Known rows, with every way that one mark hangs from another:
Q_179{Q_230{Q_126 Q_919{Q_725{Q_416}}}}: [-0.10 -0.13  0.03  0.09 -0.08 -0.05 -0.02 -0.34 -0.18  0.05 -0.25  0.19
  0.09  0.01  0.13  0.46 -0.03]
Q_919{Q_416{Q_179{Q_230}} Q_725}: [ 0.35 -0.39 -0.17 -0.02  0.11  0.14 -0.10  0.53  0.08 -0.31 -0.23 -0.20
  0.13  0.14 -0.23  0.24 -0.11]
Q_725{Q_416{Q_919}}: [-0.44  0.22  0.32 -0.11 -0.07  0.12  0.02 -0.01 -0.16  0.28  0.50  0.16
 -0.24 -0.02 -0.03 -0.20  0.16]
Q_919{Q_230{Q_126} Q_416{Q_179} Q_725}: [ 0.53 -0.16 -0.37  0.11  0.05  0.10 -0.18  0.12  0.07 -0.09 -0.52 -0.34
  0.20  0.08  0.16 -0.04  0.06]
Q_179{Q_230}: [-0.26 -0.08  0.05 -0.09 -0.09 -0.05  0.21  0.34 -0.03  0.07  0.24  0.12
 -0.01  0.12 -0.21  0.37 -0.22]
Q_230{Q_126 Q_179 Q_919}: [-0.52  0.22  0.19 -0.04  0.09  0.09  0.26 -0.41 -0.18 -0.13 -0.07  0.39
  0.09 -0.13  0.09 -0.01  0.08]
Q_725{Q_919{Q_230}}: [-0.25  0.01  0.17 -0.14 -0.26 -0.02  0.22  0.10  0.10  0.20  0.22  0.00
  0.12 -0.13 -0.13 -0.16 -0.18]
Q_919{Q_230 Q_725{Q_416}}: [ 0.13  0.14 -0.16  0.01 -0.29 -0.14 -0.05  0.00  0.07  0.34  0.07 -0.16
  0.08 -0.13  0.00 -0.01 -0.10]
Q_179{Q_230{Q_919{Q_725}}}: [-0.07 -0.24 -0.03  0.02 -0.04 -0.06  0.16  0.12 -0.04 -0.19 -0.09  0.02
  0.12  0.01 -0.28  0.31 -0.28]
Q_230{Q_126 Q_179 Q_919{Q_416}}: [-0.35  0.22  0.02 -0.06  0.21  0.30  0.26 -0.24 -0.20 -0.44 -0.18  0.23
  0.05 -0.04  0.12  0.02 -0.04]
Q_416{Q_919{Q_179{Q_230} Q_725}}: [ 0.30 -0.09 -0.16  0.12  0.11 -0.21 -0.17  0.20  0.14 -0.08  0.36 -0.25
 -0.33  0.04 -0.22 -0.12 -0.08]
Q_725{Q_416 Q_919{Q_179 Q_230{Q_126}}}: [ 0.05  0.20  0.20 -0.01 -0.17 -0.21 -0.08 -0.34  0.08  0.46 -0.03  0.06
  0.01  0.07  0.30 -0.16  0.12]
Q_416{Q_919{Q_230{Q_126 Q_179} Q_725}}: [ 0.01  0.27 -0.33  0.18 -0.08 -0.10 -0.16 -0.43  0.05  0.01  0.26 -0.11
 -0.24 -0.54  0.32 -0.40  0.17]
Q_416{Q_179 Q_919{Q_230 Q_725}}: [ 0.23 -0.16 -0.12  0.10 -0.05 -0.06 -0.23  0.15  0.14  0.17  0.05 -0.27
 -0.07 -0.19  0.05 -0.43  0.29]
Q_725{Q_416}: [-0.34  0.19  0.29 -0.16 -0.13  0.06  0.16  0.07 -0.12  0.30  0.21  0.22
  0.06  0.12 -0.17  0.07 -0.05]
Q_919{Q_230{Q_126} Q_416 Q_725}: [ 0.41  0.05 -0.51  0.11 -0.06  0.09  0.01  0.04  0.01 -0.16 -0.25 -0.39
  0.08  0.01  0.05  0.06 -0.29]
Q_230{Q_126 Q_179 Q_919{Q_725}}: [-0.18  0.13  0.00  0.05  0.07  0.06  0.12 -0.49 -0.10 -0.29 -0.19  0.17
  0.18 -0.25 -0.08 -0.10 -0.04]
Q_179{Q_230{Q_126 Q_919{Q_725}}}: [-0.03 -0.23 -0.08  0.12 -0.01 -0.05  0.08 -0.19 -0.13 -0.17 -0.28  0.07
  0.13  0.03 -0.06  0.40 -0.18]
Q_919{Q_179}: [ 0.06  0.14  0.13 -0.09  0.10 -0.12  0.17  0.25  0.06  0.10  0.13 -0.04
  0.00  0.34 -0.36 -0.12 -0.15]
Q_725{Q_416{Q_179 Q_919}}: [-0.32  0.01  0.46 -0.11  0.04  0.14 -0.16  0.08 -0.11  0.36  0.22  0.21
 -0.13  0.03  0.08 -0.29  0.51]

Rows:
[-0.07  0.32 -0.33  0.01 -0.01  0.09  0.12 -0.10  0.00 -0.14  0.00 -0.03
 -0.07 -0.19  0.36  0.00 -0.05] -> Q_919{Q_230{Q_126 Q_179} Q_416}
[-0.38  0.46 -0.01  0.07 -0.16 -0.07 -0.14 -0.53 -0.08  0.37  0.41  0.20
 -0.37 -0.45  0.66 -0.25  0.43] -> Q_725{Q_416{Q_919{Q_230{Q_126 Q_179}}}}
[ 0.10 -0.02 -0.05  0.07  0.09 -0.23  0.04  0.06  0.00  0.11  0.00  0.03
 -0.10  0.33  0.01  0.32 -0.08] -> Q_919{Q_179{Q_230{Q_126}}}
[ 0.15 -0.13  0.05 -0.04  0.15  0.07  0.06  0.10  0.04 -0.27 -0.04 -0.04
 -0.04  0.27 -0.04  0.18 -0.21] -> Q_725{Q_919{Q_179{Q_230{Q_126}} Q_416}}
[-0.36 -0.15  0.10  0.02  0.00 -0.01  0.23 -0.10 -0.21 -0.01 -0.17  0.27
  0.04  0.15  0.08  0.49 -0.07] -> Q_179{Q_230{Q_126 Q_919}}
[ 0.10  0.22 -0.09  0.05  0.02 -0.25 -0.03  0.16  0.13  0.28  0.35 -0.23
 -0.36  0.06  0.13 -0.38  0.10] -> Q_416{Q_919{Q_179 Q_230}}
[ 0.29  0.09 -0.04  0.06  0.16 -0.09 -0.11  0.09  0.10 -0.06  0.31 -0.29
 -0.20  0.08 -0.36 -0.49 -0.07] -> Q_416{Q_919{Q_179 Q_725}}
[-0.31 -0.18  0.33 -0.05 -0.02  0.01 -0.21  0.18 -0.08  0.35  0.28  0.24
 -0.25  0.00  0.22  0.07  0.50] -> Q_725{Q_416{Q_179{Q_230} Q_919}}
[ 0.56 -0.11 -0.35  0.02  0.16 -0.06 -0.02  0.47  0.15 -0.37 -0.03 -0.36
 -0.06  0.28 -0.31  0.19 -0.41] -> Q_919{Q_179{Q_230} Q_416 Q_725}
[ 0.53  0.09 -0.32  0.09 -0.04 -0.34 -0.03  0.18  0.25  0.13 -0.04 -0.39
  0.03  0.10 -0.17 -0.21 -0.23] -> Q_919{Q_179 Q_230 Q_725}
[ 0.19 -0.29  0.05 -0.07  0.24  0.30  0.03  0.28 -0.03 -0.41 -0.52 -0.14
  0.32  0.18 -0.30 -0.10 -0.03] -> Q_230{Q_919{Q_416{Q_179} Q_725}}
[ 0.12 -0.29  0.10 -0.01 -0.09 -0.07 -0.22  0.19  0.05  0.21 -0.11  0.09
  0.13  0.03 -0.06  0.24  0.18] -> Q_919{Q_725{Q_416{Q_179{Q_230}}}}
[ 0.10  0.24 -0.37  0.13 -0.14 -0.15 -0.03 -0.34  0.09  0.01 -0.01 -0.08
  0.05 -0.39  0.18 -0.13 -0.03] -> Q_919{Q_230{Q_126 Q_179} Q_725}
[-0.12 -0.04  0.39 -0.14 -0.09 -0.16  0.01  0.07  0.09  0.22  0.27  0.18
 -0.06  0.13 -0.08  0.11 -0.03] -> Q_725{Q_416 Q_919{Q_179{Q_230}}}
[ 0.60 -0.10 -0.40  0.13  0.21 -0.06 -0.08  0.17  0.06 -0.34 -0.22 -0.32
 -0.05  0.30 -0.10  0.28 -0.30] -> Q_919{Q_179{Q_230{Q_126}} Q_416 Q_725}
[-0.15 -0.09  0.37 -0.06 -0.21  0.02 -0.15 -0.28  0.00  0.51 -0.23  0.21
  0.20 -0.08  0.39 -0.12  0.43] -> Q_725{Q_416{Q_179} Q_919{Q_230{Q_126}}}
[-0.34 -0.14  0.68 -0.25 -0.09  0.18 -0.02  0.04 -0.02  0.29 -0.01  0.32
  0.26  0.02 -0.15 -0.20  0.30] -> Q_725{Q_416{Q_179} Q_919}
[-0.38  0.22  0.08 -0.17  0.18  0.29  0.33  0.06 -0.11 -0.47  0.00  0.18
  0.05 -0.07 -0.10 -0.06 -0.14] -> Q_230{Q_179 Q_919{Q_416}}
[-0.02  0.26 -0.28  0.08 -0.12 -0.11 -0.10 -0.14  0.15 -0.04  0.45 -0.17
 -0.25 -0.56  0.10 -0.48  0.07] -> Q_416{Q_919{Q_230{Q_179} Q_725}}
[-0.05 -0.40  0.21 -0.09  0.08  0.29 -0.02  0.18 -0.04 -0.22 -0.25  0.12
  0.16  0.12  0.05  0.23  0.10] -> Q_725{Q_919{Q_416{Q_179{Q_230{Q_126}}}}}
[-0.08 -0.03  0.33 -0.04 -0.05 -0.15 -0.06 -0.24  0.00  0.25  0.08  0.24
 -0.05  0.16  0.10  0.20  0.06] -> Q_725{Q_416 Q_919{Q_179{Q_230{Q_126}}}}
[-0.01  0.14 -0.16  0.02  0.20  0.27  0.13 -0.31 -0.10 -0.58 -0.28  0.02
  0.15 -0.17 -0.04 -0.06 -0.15] -> Q_230{Q_126 Q_179 Q_919{Q_416 Q_725}}
[ 0.40 -0.38 -0.24  0.08  0.14  0.16 -0.17  0.24 -0.02 -0.29 -0.41 -0.15
  0.15  0.16 -0.02  0.33  0.00] -> Q_919{Q_416{Q_179{Q_230{Q_126}}} Q_725}
